Known rows, with every way that one mark hangs from another:
[z_460 z_852]: -.02, .00, -.02, -.01, .11, -.08, .16, .10, -.16, -.10, .00, .12, .06, .03, .00, .10, -.11, .09, -.02, -.10, -.08, .05, -.04, -.01, .22, -.07
[z_460 [z_852 z_54 [z_322 z_730]]]: -.18, -.09, -.04, .03, -.03, -.13, .11, .07, -.06, -.07, -.02, .27, .05, -.09, .17, .12, .03, .20, .04, -.36, -.14, .18, -.06, -.05, .31, -.13
[z_54 z_852]: -.09, -.09, .02, -.07, .15, .09, .10, .13, -.13, -.07, -.02, .06, .07, .00, -.05, -.03, -.04, .02, .00, -.03, -.07, .15, -.10, -.03, .22, -.08
[z_941 z_322 z_565]: -.13, .03, .06, -.08, .04, -.10, .14, .05, -.05, .10, -.07, -.04, .04, -.08, .15, .10, -.13, .29, .05, -.27, -.01, .06, -.04, .05, .05, -.12
[z_460 [z_852 z_54 [z_322 z_730 z_941]]]: -.15, -.11, -.06, .04, -.04, -.09, .13, .10, -.07, -.11, -.02, .22, .04, -.11, .19, .11, .02, .17, .03, -.34, -.14, .19, -.04, -.08, .36, -.15
[z_565 z_197]: .00, -.02, .00, -.04, .07, .01, .18, .06, .27, .04, -.04, -.05, .09, -.02, -.03, .07, -.05, .11, .03, .03, -.13, .04, -.16, .04, .03, -.14
[z_730 z_322]: -.05, -.05, -.02, .01, .13, .05, .15, .09, -.03, -.14, -.03, -.17, .04, .01, .02, .02, -.05, .08, .05, -.22, -.05, -.01, -.07, .03, .01, -.03
[z_54 [z_852 [z_322 z_730] z_460]]: -.18, -.23, -.01, -.04, .04, -.02, .06, .11, .00, -.07, -.02, .14, .13, -.05, .13, .00, .09, .12, .06, -.30, -.12, .28, -.06, -.09, .27, -.15
[z_322 z_730 [z_941 [z_565 z_197]]]: -.08, -.05, -.09, -.04, .01, .00, .14, .18, .26, -.06, -.03, -.06, .01, -.10, .21, .03, .10, .26, .02, -.08, -.11, .14, -.17, -.03, .21, -.22
[z_565 z_197 [z_941 z_322]]: -.02, -.02, .04, -.03, .16, -.12, .26, -.07, .42, .08, -.17, -.24, .07, -.06, -.03, .14, -.07, .00, .03, .07, -.09, .04, -.12, .02, .01, -.17
[z_54 [z_852 z_322 z_460]]: -.14, -.21, .01, -.02, .05, .02, .08, .08, -.09, -.05, -.03, .12, .15, -.03, .09, .02, .02, .09, .06, -.27, -.10, .24, -.01, -.08, .22, -.11
[z_941 z_322]: -.11, -.07, .03, -.07, .13, -.03, .14, .10, .03, .02, -.05, -.06, .10, -.09, .04, .05, -.19, .12, .04, -.22, -.05, .07, -.07, .02, .12, -.13
[z_565 z_197 [z_941 [z_322 z_730 z_852]]]: -.09, -.04, .03, -.04, .18, -.17, .26, -.06, .57, .08, -.16, -.23, .05, -.08, .02, .14, .06, .00, .04, -.01, -.10, .11, -.21, -.02, -.02, -.25
[z_322 [z_852 z_460]]: -.09, -.12, .01, .03, .16, .03, .12, .08, .18, .03, -.01, .05, .19, .01, .07, .12, .04, .06, .05, -.31, -.05, .18, -.11, -.05, -.09, -.14
[z_565 z_197 [z_941 [z_322 [z_852 z_460]]]]: -.04, -.05, .05, -.01, .18, -.15, .28, -.10, .50, .10, -.17, -.23, .11, -.05, .00, .19, -.01, -.04, .05, -.05, -.08, .10, -.12, -.02, -.07, -.21
[z_460 [z_852 z_322]]: -.08, -.05, -.03, .02, .02, -.09, .15, .07, -.17, -.10, .00, .15, .07, -.03, .08, .09, -.08, .14, .01, -.21, -.12, .10, -.03, -.04, .24, -.10
[z_54 [z_852 [z_322 z_941] z_460]]: -.10, -.23, -.01, -.01, .04, .07, .10, .11, -.10, -.09, -.03, .08, .14, -.06, .11, .02, .00, .06, .04, -.25, -.10, .25, .00, -.12, .29, -.13
[z_565 z_197 z_941]: .02, -.02, .00, .00, .16, -.03, .23, -.03, .40, .04, -.14, -.19, .09, -.01, -.04, .12, .00, .02, .02, .16, -.12, .04, -.14, .03, -.03, -.12
[z_565 [z_941 [z_322 z_730]]]: -.12, -.09, -.02, -.03, .20, -.07, .16, .04, .24, -.02, -.14, -.16, .07, -.08, .06, .08, -.03, .07, .03, -.09, -.06, .11, -.11, .01, .09, -.14
[z_852 [z_322 z_941] z_460]: -.07, -.24, -.07, .06, -.03, .07, .09, .11, .05, -.06, -.03, .05, .21, -.10, .26, .10, -.03, .19, .08, -.41, -.12, .21, .05, -.08, .19, -.14
[z_852 z_54 [z_322 z_730]]: -.27, -.19, -.05, .03, -.08, .02, .02, .10, .14, .01, -.04, .24, .10, -.18, .26, .04, .12, .29, .10, -.46, -.16, .26, -.14, -.03, .20, -.15
[z_460 [z_852 z_54 [z_322 z_941]]]: -.10, -.08, -.03, .05, -.03, -.04, .15, .07, -.16, -.08, -.03, .21, .06, -.10, .15, .13, -.05, .13, .02, -.31, -.12, .15, .01, -.08, .32, -.11

Rows:
-.09, .06, .08, -.10, .01, -.16, .20, -.01, .14, .15, -.09, -.09, .03, -.08, .12, .13, -.11, .27, .06, -.18, -.04, .04, -.08, .06, .03, -.17	[z_941 z_322 [z_565 z_197]]
-.18, -.25, -.07, .03, -.03, -.06, .04, .12, .19, -.04, -.02, .13, .19, -.08, .28, .07, .09, .29, .11, -.49, -.15, .25, -.05, -.05, .14, -.16	[z_852 [z_322 z_730] z_460]
-.11, -.10, .01, .05, .13, .01, .15, .02, .09, -.07, -.05, -.07, .10, -.02, .10, .12, .06, .04, .10, -.46, -.04, .10, -.07, -.03, -.09, -.08	[z_730 [z_322 [z_852 z_54 z_460]]]
-.13, -.06, -.01, .04, -.03, -.09, .13, .05, -.16, -.04, -.03, .25, .07, -.07, .13, .13, -.04, .16, .04, -.33, -.12, .14, -.01, -.04, .27, -.09	[z_460 [z_852 z_54 z_322]]
-.21, -.10, .02, -.08, .15, -.11, .14, .11, .25, .02, -.03, -.04, .08, -.11, .09, .05, -.01, .11, .05, -.33, -.05, .17, -.20, -.04, .08, -.24	[z_941 [z_322 z_730 z_852]]
-.14, -.13, -.07, .01, .08, -.02, .12, .16, .30, -.05, -.01, .00, .10, -.08, .28, .11, .21, .20, .05, -.37, -.05, .27, -.15, -.12, .07, -.25	[z_322 z_730 [z_852 z_460] [z_941 z_565]]
-.04, -.08, -.03, .04, .16, .11, .19, .09, .04, -.17, -.03, -.24, .04, -.03, .05, .04, .01, -.02, .03, -.26, -.03, .06, -.11, -.07, .00, -.12	[z_730 [z_322 z_852 z_941]]
-.20, -.17, -.02, -.06, .05, .03, .07, .13, -.05, -.09, -.01, .10, .06, -.07, .07, -.06, .07, .10, .03, -.17, -.11, .24, -.14, -.07, .28, -.15	[z_54 [z_852 [z_322 z_730]]]
-.20, .03, .06, -.10, .03, -.24, .19, .01, .36, .15, -.07, -.07, .00, -.11, .17, .12, .07, .26, .07, -.29, -.05, .14, -.22, .00, -.01, -.28	[z_941 [z_322 z_730 z_852] [z_565 z_197]]
-.17, -.19, -.04, -.04, .05, .07, .09, .16, -.05, -.13, -.02, .06, .05, -.10, .10, -.06, .06, .08, .01, -.15, -.11, .25, -.12, -.11, .34, -.18	[z_54 [z_852 [z_322 z_730 z_941]]]
-.09, -.10, .00, .06, .05, .09, .13, .07, .12, .06, -.06, .08, .14, -.10, .25, .19, .09, .14, .06, -.43, -.03, .24, -.03, -.11, .01, -.16	[z_322 [z_852 z_54 z_460] [z_941 z_565]]
-.16, -.13, -.08, .00, -.09, .01, .10, .13, .16, -.06, -.02, .00, .05, -.15, .27, .02, .08, .30, .05, -.25, -.14, .20, -.14, -.05, .21, -.22	[z_852 [z_322 z_730 [z_941 [z_565 z_197]]]]
-.06, -.13, -.01, .06, .12, .08, .18, .05, .08, -.12, -.05, -.14, .09, -.05, .13, .12, .04, .00, .08, -.43, -.04, .11, -.04, -.08, .00, -.11	[z_730 [z_322 [z_852 z_54 z_460] z_941]]
-.13, -.05, -.06, -.02, .06, -.01, .16, .14, .38, -.03, -.01, -.07, .02, -.10, .20, .07, .20, .17, .02, -.17, -.08, .22, -.26, -.10, .07, -.29	[z_322 z_730 z_852 [z_941 [z_565 z_197]]]
-.24, -.15, .03, -.05, .12, -.14, .12, .08, .29, .07, -.06, .05, .13, -.13, .17, .12, .03, .13, .09, -.51, -.06, .22, -.14, -.05, .08, -.23	[z_941 [z_322 z_730 [z_852 z_54 z_460]]]
-.07, -.08, -.01, .05, .13, .12, .18, .07, .05, -.14, -.05, -.16, .04, -.07, .09, .08, .03, -.01, .05, -.34, -.04, .09, -.09, -.07, .01, -.11	[z_730 [z_322 [z_852 z_54] z_941]]
-.06, -.18, -.04, .05, -.08, .00, .12, .06, .10, .00, -.05, .03, .17, -.10, .30, .13, .00, .26, .09, -.40, -.12, .20, .05, -.07, .13, -.16	[z_852 [z_322 [z_941 [z_565 z_197]]] z_460]
-.05, -.08, -.01, .04, .09, .08, .15, .10, .11, .00, -.03, -.03, .14, -.05, .20, .15, .05, .12, .04, -.31, -.02, .20, -.04, -.10, .00, -.18	[z_322 [z_852 z_460] [z_941 z_565]]
-.15, -.24, -.04, -.02, .04, .02, .08, .14, .00, -.11, -.03, .09, .12, -.08, .15, .00, .08, .10, .05, -.29, -.11, .29, -.05, -.12, .32, -.17	[z_54 [z_852 [z_322 z_730 z_941] z_460]]
-.14, -.13, .02, .05, .12, .03, .10, .05, .19, .08, -.04, .16, .20, -.04, .12, .16, .08, .08, .08, -.43, -.06, .22, -.09, -.06, -.06, -.12	[z_322 [z_852 z_54 z_460]]
-.25, -.28, -.05, .06, -.09, -.06, .02, .07, .20, .04, -.05, .29, .19, -.15, .35, .13, .14, .31, .15, -.65, -.16, .31, -.03, -.05, .17, -.14	[z_852 z_54 [z_322 z_730] z_460]
-.10, -.09, -.08, .01, .00, -.10, .15, .13, -.09, -.16, .01, .11, .04, -.06, .15, .07, -.01, .15, .00, -.23, -.13, .15, -.06, -.08, .34, -.16	[z_460 [z_852 [z_322 z_730 z_941]]]
-.16, .03, .04, -.11, .00, -.23, .17, .03, .27, .12, -.08, -.07, -.01, -.11, .18, .10, .00, .32, .07, -.23, -.07, .09, -.16, .05, .09, -.23	[z_941 [z_322 z_730] [z_565 z_197]]
-.05, -.07, -.05, .03, .01, -.05, .17, .10, -.17, -.13, .00, .10, .06, -.05, .11, .09, -.09, .11, -.01, -.20, -.11, .11, -.01, -.07, .31, -.13	[z_460 [z_852 [z_322 z_941]]]
-.18, -.24, -.01, .08, -.08, .01, .04, .03, .07, .07, -.06, .26, .22, -.13, .29, .16, .03, .26, .14, -.61, -.13, .26, .04, -.04, .12, -.09	[z_852 z_54 z_322 z_460]
-.15, -.08, .00, -.02, .23, -.08, .17, .03, .30, .00, -.13, -.16, .08, -.08, .06, .09, .02, .02, .03, -.13, -.04, .14, -.14, -.03, .01, -.18	[z_565 [z_941 [z_322 z_730 z_852]]]
-.14, -.11, .00, .00, .22, -.11, .17, .02, .33, .01, -.13, -.14, .11, -.07, .09, .12, .03, .03, .05, -.20, -.04, .16, -.10, -.03, .00, -.18	[z_565 [z_941 [z_322 z_730 [z_852 z_460]]]]
-.24, -.18, -.03, .02, .11, -.06, .07, .11, .37, .03, -.02, .19, .16, -.07, .20, .12, .23, .16, .10, -.49, -.09, .30, -.20, -.07, .01, -.20	[z_322 z_730 [z_852 z_54 z_460]]
-.23, -.21, -.08, .05, -.09, .08, .04, .14, .14, -.05, -.04, .17, .09, -.22, .30, .04, .10, .25, .08, -.43, -.16, .27, -.11, -.08, .28, -.18	[z_852 z_54 [z_322 z_730 z_941]]
-.20, .00, .02, -.10, .03, -.16, .11, .09, .08, .07, -.06, -.02, .01, -.11, .21, .07, -.03, .34, .06, -.31, -.03, .11, -.11, .04, .11, -.18	[z_941 [z_322 z_730] z_565]
-.04, -.07, -.01, .05, .11, .05, .19, .05, .04, -.12, -.05, -.20, .06, -.02, .15, .11, .04, .07, .06, -.37, -.01, .08, -.03, -.06, -.04, -.12	[z_730 [z_322 [z_852 z_460] [z_941 z_565]]]
-.18, -.07, .07, -.05, .13, -.04, .15, .05, .13, .08, -.06, .01, .11, -.12, .07, .11, -.08, .07, .06, -.37, -.03, .15, -.12, -.03, .04, -.18	[z_941 [z_322 [z_852 z_54]]]
-.24, -.17, -.06, .04, -.13, .05, .04, .11, .09, -.01, -.05, .18, .07, -.22, .35, .07, .13, .33, .09, -.46, -.14, .27, -.09, -.06, .25, -.18	[z_852 z_54 [z_322 z_730 [z_941 z_565]]]
-.17, -.15, -.09, .01, -.07, .05, .07, .16, .07, -.08, -.02, .03, .05, -.15, .28, .01, .07, .30, .04, -.28, -.13, .21, -.12, -.06, .22, -.20	[z_852 [z_322 z_730 [z_941 z_565]]]
-.26, -.12, -.03, .00, .12, -.01, .07, .14, .33, .01, -.01, .15, .09, -.10, .14, .06, .21, .14, .06, -.36, -.09, .26, -.27, -.06, .03, -.20	[z_322 z_730 [z_852 z_54]]
-.17, .03, .08, -.07, .08, -.10, .15, .02, .03, .13, -.07, -.04, .05, -.09, .15, .12, -.06, .22, .05, -.33, .01, .11, -.10, .00, -.04, -.18	[z_941 [z_322 z_852] z_565]
-.08, -.16, -.01, .07, .11, .13, .14, .10, .18, .00, -.04, .07, .18, -.10, .17, .16, .05, .02, .06, -.39, -.06, .24, -.05, -.13, .06, -.17	[z_322 [z_852 z_54 z_460] z_941]
-.05, -.02, .05, -.02, .18, -.12, .28, -.09, .48, .10, -.16, -.25, .08, -.06, -.02, .16, -.02, -.04, .04, .02, -.08, .08, -.16, -.01, -.06, -.21	[z_565 z_197 [z_941 [z_322 z_852]]]
-.17, -.11, .07, -.03, .13, -.08, .15, .04, .16, .10, -.07, .03, .16, -.11, .11, .15, -.08, .08, .08, -.46, -.03, .17, -.06, -.04, .02, -.18	[z_941 [z_322 [z_852 z_54 z_460]]]
